Each row comes from the steps of one walk. Every step used is in the known rows, and no mark comes twice. Write the walk behind each row, first mark first.
Known rows
zumuf -> zame: [-0.66 -1.38 -2.55  1.62 -1.60 -0.20  0.82 -0.91  0.98  1.69 -2.83  0.28
  0.34 -1.03  2.07  0.71 -0.22 -3.71  0.14  0.66  1.25]
zumuf -> zame -> varu -> nofo -> zevifel: [ 3.71  3.28 -2.67  3.34 -2.77  0.07  2.76 -4.04 -3.59  2.52 -3.93  1.32
  3.20 -0.04  0.75  5.72 -3.08 -1.98  1.37  3.36  2.75]
nofo -> zevifel -> kebig -> zumuf -> zame -> varu: [ 2.02  4.30 -6.33  3.95 -4.66  1.20  5.45 -3.65 -1.77  2.99 -2.18  0.05
  2.23  0.06  0.35  2.38 -2.42 -1.22  4.12  1.85  1.26]
zumuf -> zame -> varu -> nofo: [ 2.84  0.84 -1.80  2.94 -1.53 -0.11  0.81 -4.11 -4.50  1.48 -5.33  1.80
  2.77 -0.70 -1.18  3.00 -1.75 -3.36  0.64  2.65  4.82]
zevifel -> nofo -> varu -> zame -> zumuf -> kebig -> nefakob: [ 0.55 -1.06 -2.91  1.34 -6.53  4.38 -0.70 -4.23  1.50  2.35  3.37  1.70
  3.34  0.20 -3.61  4.45  2.85  5.87 -1.07  0.46  0.48]
zevifel -> kebig: [ 0.43  0.81 -4.39  2.30 -3.99  0.03  0.75 -0.35  0.95  1.18 -1.48  0.02
 -0.72 -0.45  0.64 -1.80 -0.29 -1.51  1.51 -0.84  2.08]
nefakob -> kebig -> zevifel -> nofo: [-1.60 -0.46 -7.28  1.74 -2.18 -0.16  3.68 -3.29 -0.02  2.98  3.57 -0.40
  2.68  0.61 -0.71  2.86  0.66  1.71 -1.84 -0.75  0.92]
zame -> zumuf -> kebig: [ 2.06 -2.44 -3.29 -1.27 -3.10  2.56  0.20 -3.30  1.60  1.06  1.63 -1.15
  0.95  1.59 -1.15  2.53  1.00  2.11 -0.54  0.30  3.52]
zame -> zumuf: [ 0.81 -1.39 -1.77 -0.94 -2.76  0.21  0.32 -3.95 -0.14 -0.54  2.08 -0.28
  1.64 -0.89  0.70  2.80  0.19  4.32 -0.47 -1.19  2.97]
zevifel -> nofo: [ 0.96  0.62 -3.88  2.35 -2.86  0.03 -0.06 -0.12  0.19  0.59 -1.00  1.07
  0.21  0.11 -0.80  0.46  0.36  1.32  0.00 -1.23  3.21]
varu -> zame -> zumuf -> kebig: [ 1.08 -2.68 -2.49  0.40 -3.65  2.43 -1.43 -4.50  3.41  0.63  0.36 -3.29
  0.68  2.18  0.11  1.80 -0.36 -0.28 -1.06  2.06  3.15]
zame -> varu -> nofo -> zevifel -> kebig: [ 4.82  5.39 -4.49  3.96 -5.03  0.36  2.70 -3.59 -3.42  1.98 -2.76  0.91
  2.03  0.51 -0.59  3.37 -3.15  0.14  2.92  1.90  3.97]
varu -> nofo -> zevifel: [ 2.63  3.29 -1.38  2.19 -3.89 -1.18  2.41 -1.04 -0.22 -0.04 -0.30  0.51
  1.25  0.99  1.56  3.28 -2.54  2.51 -0.61 -0.54 -0.28]
zevifel -> nofo -> varu -> zame -> zumuf -> kebig: [ 0.48 -1.15 -4.22  2.45 -5.08  4.27 -1.85 -3.91  2.65  3.79  2.14  1.71
  2.61  1.31 -1.82  4.00  1.82  1.67 -0.74  1.62  2.57]
taka -> varu: [ 0.10 -0.34  1.51  2.96 -1.05 -0.59  1.78 -0.52  2.80  2.09 -0.01  0.45
 -0.74 -0.72  1.07  0.50  1.64  1.35 -2.26 -1.33  3.03]
zame -> varu -> nofo -> zevifel: [ 4.73  3.67 -1.36  2.12 -2.91 -0.76  2.29 -4.36 -3.37  0.50 -1.58  0.84
  2.62  0.78  0.39  4.88 -3.16  3.16  1.21  1.52  3.32]
nefakob -> kebig -> zumuf: [-0.56 -0.93 -4.75 -0.14 -1.44 -2.92  4.38 -3.30  0.36 -1.48  1.67 -2.73
  1.03  1.16  0.88  0.93  0.42  3.38 -0.81 -1.91  1.97]
nefakob -> kebig -> zevifel -> nofo -> varu -> zame: [-4.01 -0.75 -5.53  3.67 -3.01  0.40  2.00 -4.86  1.66  4.89  4.71  1.30
  3.97 -0.06  0.91  3.62  0.93  1.33 -2.00  0.79 -1.44]
kebig -> nefakob: [ 0.37 -0.83 -0.07 -0.66 -3.25 -0.87  1.57 -1.55 -0.30 -1.84  0.98 -0.40
  0.46 -1.39 -0.13  0.38  0.78  5.82 -0.44 -2.32 -0.53]
nofo -> varu -> zame: [-2.31 -1.24  0.53  2.36 -2.79 -0.61 -1.31 -2.87  2.83  1.54  0.81  1.68
  0.97 -0.84  3.26  0.41 -0.23  1.20 -0.43  0.24 -0.72]
kebig -> zevifel -> nofo -> varu -> zame -> zumuf: [-2.72 -0.06 -2.32  3.11 -5.10  3.07  0.41 -5.53  1.15  4.06  6.73  3.55
  5.27 -1.15 -0.35  4.51  0.23  5.82 -2.33 -0.41 -2.35]
zevifel -> nofo -> varu: [-0.53  0.75 -2.99  2.60 -3.12  0.60 -0.05 -0.81  0.24  2.81  1.56  4.84
  1.64 -1.01 -0.63  1.69  1.80  3.24  0.30 -1.52  1.07]
nofo -> varu -> zame -> zumuf: [-1.59 -1.71  0.10  1.01 -3.65  0.77 -1.28 -5.50  1.70  1.34  2.88  1.28
  2.83 -1.51  2.47  3.39  0.28  4.04 -0.67  0.34  0.76]
varu -> zame -> zumuf -> kebig -> zevifel: [-0.76 -2.73 -2.40  0.54 -4.08  3.89  0.69 -5.52  3.72  2.51  4.65 -2.27
  2.64  2.10 -0.32  2.13 -1.17  1.61 -2.71  1.34 -1.53]

Which walk is each row?
[ 0.49  0.96 -3.23  1.09 -5.48  0.04  1.89 -0.78 -0.39 -0.34 -0.15 -0.15
 -0.05 -1.50 -1.28 -0.98  0.73  2.68  1.26 -1.95 -0.01]
zevifel -> kebig -> nefakob
[ 2.71  5.07 -4.57  3.94 -6.14 -0.13  2.76 -0.19 -0.12  1.32 -1.51  0.61
  0.67  0.87  0.59  1.61 -2.53 -0.44  0.93 -0.29  0.32]
varu -> nofo -> zevifel -> kebig
[-0.90  0.80 -3.66  2.68 -3.22  1.37  2.09 -1.20  0.45  2.47  3.34  1.99
  2.14  0.14 -1.28  0.70 -0.43  3.30 -1.49 -1.86 -1.26]
kebig -> zevifel -> nofo
[ 2.24 -2.41 -2.04 -2.43 -4.59  2.83  1.46 -3.72  0.26 -0.38  2.99 -1.56
  1.60  0.58 -2.89  3.09  2.06  6.30 -0.92 -0.82  1.31]
zame -> zumuf -> kebig -> nefakob
[-0.77 -0.06 -2.57  2.90 -4.73  1.69 -1.70 -4.71  1.07  2.11  2.39  2.55
  3.41 -1.16  0.10  4.07  0.98  3.98 -0.66  0.13  2.45]
zevifel -> nofo -> varu -> zame -> zumuf
[-3.38 -1.26 -6.09  2.30 -4.07  1.63  2.01 -7.48  0.58  4.62  6.87  0.96
  5.81 -0.74  0.23  6.74  1.48  4.38 -2.57  0.66  0.18]
nefakob -> kebig -> zevifel -> nofo -> varu -> zame -> zumuf
[ 1.72  5.88 -5.53  5.40 -6.86  0.33  5.64  0.00 -0.59  1.92 -2.36  0.69
  1.84  1.00 -0.12  1.64 -2.76 -1.96  1.08 -0.34 -2.36]
varu -> nofo -> zevifel -> kebig -> zumuf -> zame
[ 3.00  3.23 -5.97  2.76 -2.44 -1.74  6.68 -6.17 -4.39  1.36 -2.04 -1.55
  4.49  1.44  0.08  6.88 -2.22 -0.10  0.79  2.56  2.93]
nefakob -> kebig -> zumuf -> zame -> varu -> nofo -> zevifel
[ 1.29  3.31 -4.06  1.47 -6.65  0.43  3.89 -0.88  0.58  0.67  1.16 -0.88
  0.33 -0.97  0.67  1.45 -0.48  4.12  1.97 -1.21 -2.15]
nofo -> zevifel -> kebig -> nefakob
[ 0.85 -0.71 -5.61  0.93 -4.48  5.04  1.93 -3.43  1.17  3.85  5.29  0.83
  3.22  1.90 -4.08  3.46  0.96  3.79 -2.03 -0.44  0.50]
zame -> zumuf -> kebig -> zevifel -> nofo
[-0.26 -2.69 -0.20 -0.55 -5.55  3.29 -0.25 -5.16  2.07  1.33  4.01  0.27
  2.92 -0.10 -1.35  3.97  2.13  6.05 -1.10  0.50 -1.21]
nofo -> varu -> zame -> zumuf -> kebig -> nefakob
[ 4.68  6.42 -4.29  4.27 -5.83 -0.04  5.08 -3.57 -3.61  0.29 -0.98  0.77
  2.69  1.43 -1.84  2.37 -3.61  3.53  2.40  0.02  1.91]
zame -> varu -> nofo -> zevifel -> kebig -> zumuf
[ 0.47 -0.98 -5.91  0.96 -0.19 -1.61  4.74 -6.26 -3.15  1.13 -2.08 -2.02
  2.97  0.22 -0.06  3.30  0.05 -1.19  1.31  2.05  4.99]
nefakob -> kebig -> zumuf -> zame -> varu
[-2.22 -0.68 -3.38  4.22 -4.44  4.36  0.34 -2.17  4.02  5.90  4.20  2.99
  2.71  2.05 -1.56  1.13  0.32  0.50 -1.79  1.06 -3.44]
zumuf -> kebig -> zevifel -> nofo -> varu -> zame
[ 1.12  3.26 -5.34  2.54 -5.20  0.31  2.65 -0.47  2.05  2.15 -0.09 -0.63
 -0.30  0.15  2.32  0.97 -1.57 -0.03  2.35 -0.15  0.04]
nofo -> zevifel -> kebig
[-0.87 -0.68  2.32  4.63 -1.73 -0.70  0.27 -1.70  4.49  1.61 -1.31 -1.47
 -0.90 -0.22  2.54 -0.07  0.17 -0.98 -2.89  0.45  2.79]
taka -> varu -> zame
[ 3.87  4.99 -5.79  5.10 -5.01  1.20  3.12 -3.28 -3.48  3.95 -5.23  1.27
  2.70 -0.27 -0.33  4.20 -2.92 -4.92  2.97  3.72  3.19]
zumuf -> zame -> varu -> nofo -> zevifel -> kebig
[-0.36 -2.80 -1.55  0.60 -4.03  3.17 -1.51 -4.83  3.53  2.78  2.82  0.48
  2.16  0.95  0.52  3.12  1.08  1.74 -0.61  1.73  0.90]
nofo -> varu -> zame -> zumuf -> kebig
[-3.05 -0.37 -6.30  2.09 -2.49  0.42  3.72 -3.69 -0.10  5.25  6.09  3.27
  4.17 -0.54 -0.55  4.30  2.25  3.46 -1.42 -1.07 -1.13]
nefakob -> kebig -> zevifel -> nofo -> varu
[ 1.24 -0.89 -2.48  1.59 -0.51  0.27  0.71 -4.41 -2.36  2.15 -4.04  0.66
  1.65 -1.35  0.67  2.26 -0.67 -3.07  1.91  2.85  4.61]
zumuf -> zame -> varu
[-0.12 -1.74 -0.90  0.74 -3.37  0.11 -1.34 -5.08  1.78 -0.95  0.41 -2.34
  1.38 -0.45  2.13  2.12 -1.16  2.24 -1.14  0.51  3.12]
varu -> zame -> zumuf
[-0.07 -0.57 -2.11  4.95 -4.58  5.29  1.69 -3.90  4.68  5.80  4.22 -0.54
  2.59  2.03 -3.17  3.64  1.54  1.60 -4.83  1.05  1.49]
taka -> varu -> zame -> zumuf -> kebig -> zevifel -> nofo
[ 0.18 -2.40 -3.21 -1.04 -3.45  4.02  2.37 -4.27  1.99  2.84  5.93 -0.34
  2.81  1.70 -1.82  2.73  0.21  3.96 -2.02 -0.37 -1.04]
zame -> zumuf -> kebig -> zevifel
[-0.05 -1.13 -4.85  2.52 -5.11  4.88  0.30 -4.50  2.80  3.40  3.92 -1.14
  3.10  2.45 -2.59  2.68 -0.39  1.55 -2.43  1.28  0.36]
varu -> zame -> zumuf -> kebig -> zevifel -> nofo
[-0.45 -2.02 -2.75  0.37 -2.45  2.74  2.35 -1.66  3.02  3.10  3.88 -0.17
  0.91  2.33 -0.87 -0.30 -0.44  0.91 -1.58 -0.24 -2.69]
zumuf -> kebig -> zevifel
